In the rows, zero is written as 128.
Known rows, with every step that occurs:
B G V N P: [126 119 108 127 126 166 165 133 122 132 122 101 116 135 216  96 136  94
 126 128 175  84 126]
V P: [128 107  99 147 134 102 118 121 131 137  98 152 119  99 136 140 123  89
 116 109 137 133 124]
P N B G V: [163 164 123 117 130 147 157 114 126 151 199 139 133 149 114 117 144 125
 130 133 143  91 117]
B N P: [122 147 153  94 129 132 115 127 132 138 168 141 125 130  55 133 134 119
 123 127 157 103 125]
B G P: [ 87 147 127 127 121 165 176 153 116 134  80  92 110 117 219 124 135  88
 130 121 167 105  88]
N V P B G K: [153 121  94 188 143 118 136  82 112 142 112 128 141 113  76 128 133  78
  89 106 108 106 223]
P B G: [155 183 117 134 119 141 164 137 100 151 127 144 116 111 154 113 144  92
 127 127 112 113  73]
T K G P B: [ 89  75 153 113 117 110 102 166 136  89  77 101 135 135 157 141 117 211
 174 141  89 198 112]
N B P G K: [164 182 133 123 130 160 139  45 115 139 141 156 131 122  90 127 152 107
 117 130 131  77  94]
N B P: [142 150 141 118 129 148 128  68 124 150 145 152 132 125  72 123 149 131
 133 126 132  90 106]
T K G V N: [ 97  55 145 111 119 105  90 183 149  77  92  94 131 145 181 114 105 206
 171 144 110 205 126]
V N P G K: [177 120  80 159 140 132 119  62 119 129 193 164 129  92 125 115 131  90
  98 122 152  99 157]
V P G B N: [132 142  92 140 135 151 141 107 120 165  94 148 133 118 148 164 140  97
 102 115 146  78 140]
B N V P G K T: [136 151 118 116 140 117 123 111 132 139 164 117 135 128  39 132 124 109
  85 123 134 115 164]
B P: [103 127 155 113 126 126 136 135 126 134 122 124 109 130 121 136 127 117
 134 128 144 106  76]
V P B G: [158 138  83 147 134 125 145  90 101 160 111 162 120 107 136 143 145  90
 120 116 110  90 113]
P B: [150 154 128 141 119 112 141 141 126 149 144 162 126 105 117 124 134 113
 130 123 101 147  88]
K G P B N V: [ 88 100 178 144 121 129 136 141 138 134 149 130 134 194 119 165 125 161
 165 136 105 133 208]
G B P N V: [ 99 127 138 143 140 151 152 125 118 184 149 121 143 150  98 175 139 157
 128 128 118  61 183]
N V P G: [132 104  98 182 136 129 132 117 136 137  74 110 149 117  99 119 127  78
  74  97 156 122 228]
N V P: [120  86 106 182 139 109 120 122 139 138  90 114 145 113  79 120 121  91
  88  97 143 137 236]
T K G B N V: [ 86  92 156 114 126 119  88 182 131  98  81  90 143 148 124 136 113 211
 159 140  95 185 166]
B P G K T: [140 173 129 105 130 135 149  99 113 115 125 116 112 116 133 136 129 102
 100 138 135  97  42]
B N: [106 160 160  92 122 119 121 176 144 136 171 136 112 130  95 125 118 111
 133 128 151 142  88]
T K G: [ 99  93 154 107 118  98  82 197 135  67  68  99 125 125 164 114 104 187
 163 139 105 223  97]

Rows:
[119 137 133 128 134 135 126 132 139 151 145 121 136 143  55 133 128 102
  99 114 156 106 186]  B N V P G
[111  81 160 140 121 117 129 151 147 118 121 138 124 195 178 147 118 146
 168 139 113 138 182]  K G V P B
[182 196 117 123 136 133 147  95 110 138 215 154 124 128  96 122 140 103
 123 135 123  97 101]  P N B G K
[166 114  89 152 135 124 111  76 134 153 216 173 132 101 105  99 130 121
 126 121 139 126 150]  V N B
[145 127 108 136 118 169 161 125 155 137 122 125 139 132 202 104 134 103
 106 124 180 110 125]  P G V N B
[ 87 102 157 100 122 117  87 188 130  96  85 100 133 142 146 140 112 211
 169 145  93 188 123]  T K G B N
[110  62 142 110 121 114  89 155 147  84 103 104 138 147 161 112 114 213
 173 144 105 194 136]  T K G V N B
[143 210 121 131 129 134 152 140  96  93 113 119  90  93 204 105 121  38
 115 130 134 125  52]  B G K
[145 170 143 112 121 120 139 137 125 163 187 166 124 127  75 135 137 126
 137 131 101 123  89]  P B N
[107 129 150 109 119 163 165 132 138 135  95 106 120 153 171 136 136 114
 122 132 169  78  81]  B P G V
[ 95  95 153 102 126 123  85 164 124  97  84 103 140 141 128 144 121 215
 164 144  98 169 141]  T K G B N P
[161 129 121 141 129 129 128  84 114 142 132 161 142 101  73 130 151 118
 113 119 124 100 141]  N P B
[ 89  69 159 104 115 106  94 198 151  69  64  86 130 145 184 115 105 201
 171 143 112 213 112]  T K G V
[175 153  69 138 141 107 142  68  94 147 131 156 119  92 119 143 142  98
 106 124  90 100  91]  V P B G K T
[157 180 108 117 138  65 114 120 124  79 158 126 109  61 120 111 103  97
  93 137  94 194  37]  G K T
[113  77 165 133 124 132 124 129 149 121 169 135 125 205 164 131 119 162
 174 146 127 122 191]  K G V N B P
[ 93  56 146 108 120 104  91 179 147  75  60  92 131 146 178 126 109 200
 169 140 107 199 125]  T K G V P
[121 178 119 142 119 171 159 163 128 148  72 123 136 111 203 135 134  93
  98 119 161 113 111]  P G B
[185 136  78 133 143 130 122  29 116 150 230 161 132 103  86 111 137 133
 108 134 123  94 118]  V N B P G K T
[104 140 157 119 129 123 120 164 147 141 160 114 131 141  51 117 118 111
 112 118 152 135 173]  B N V
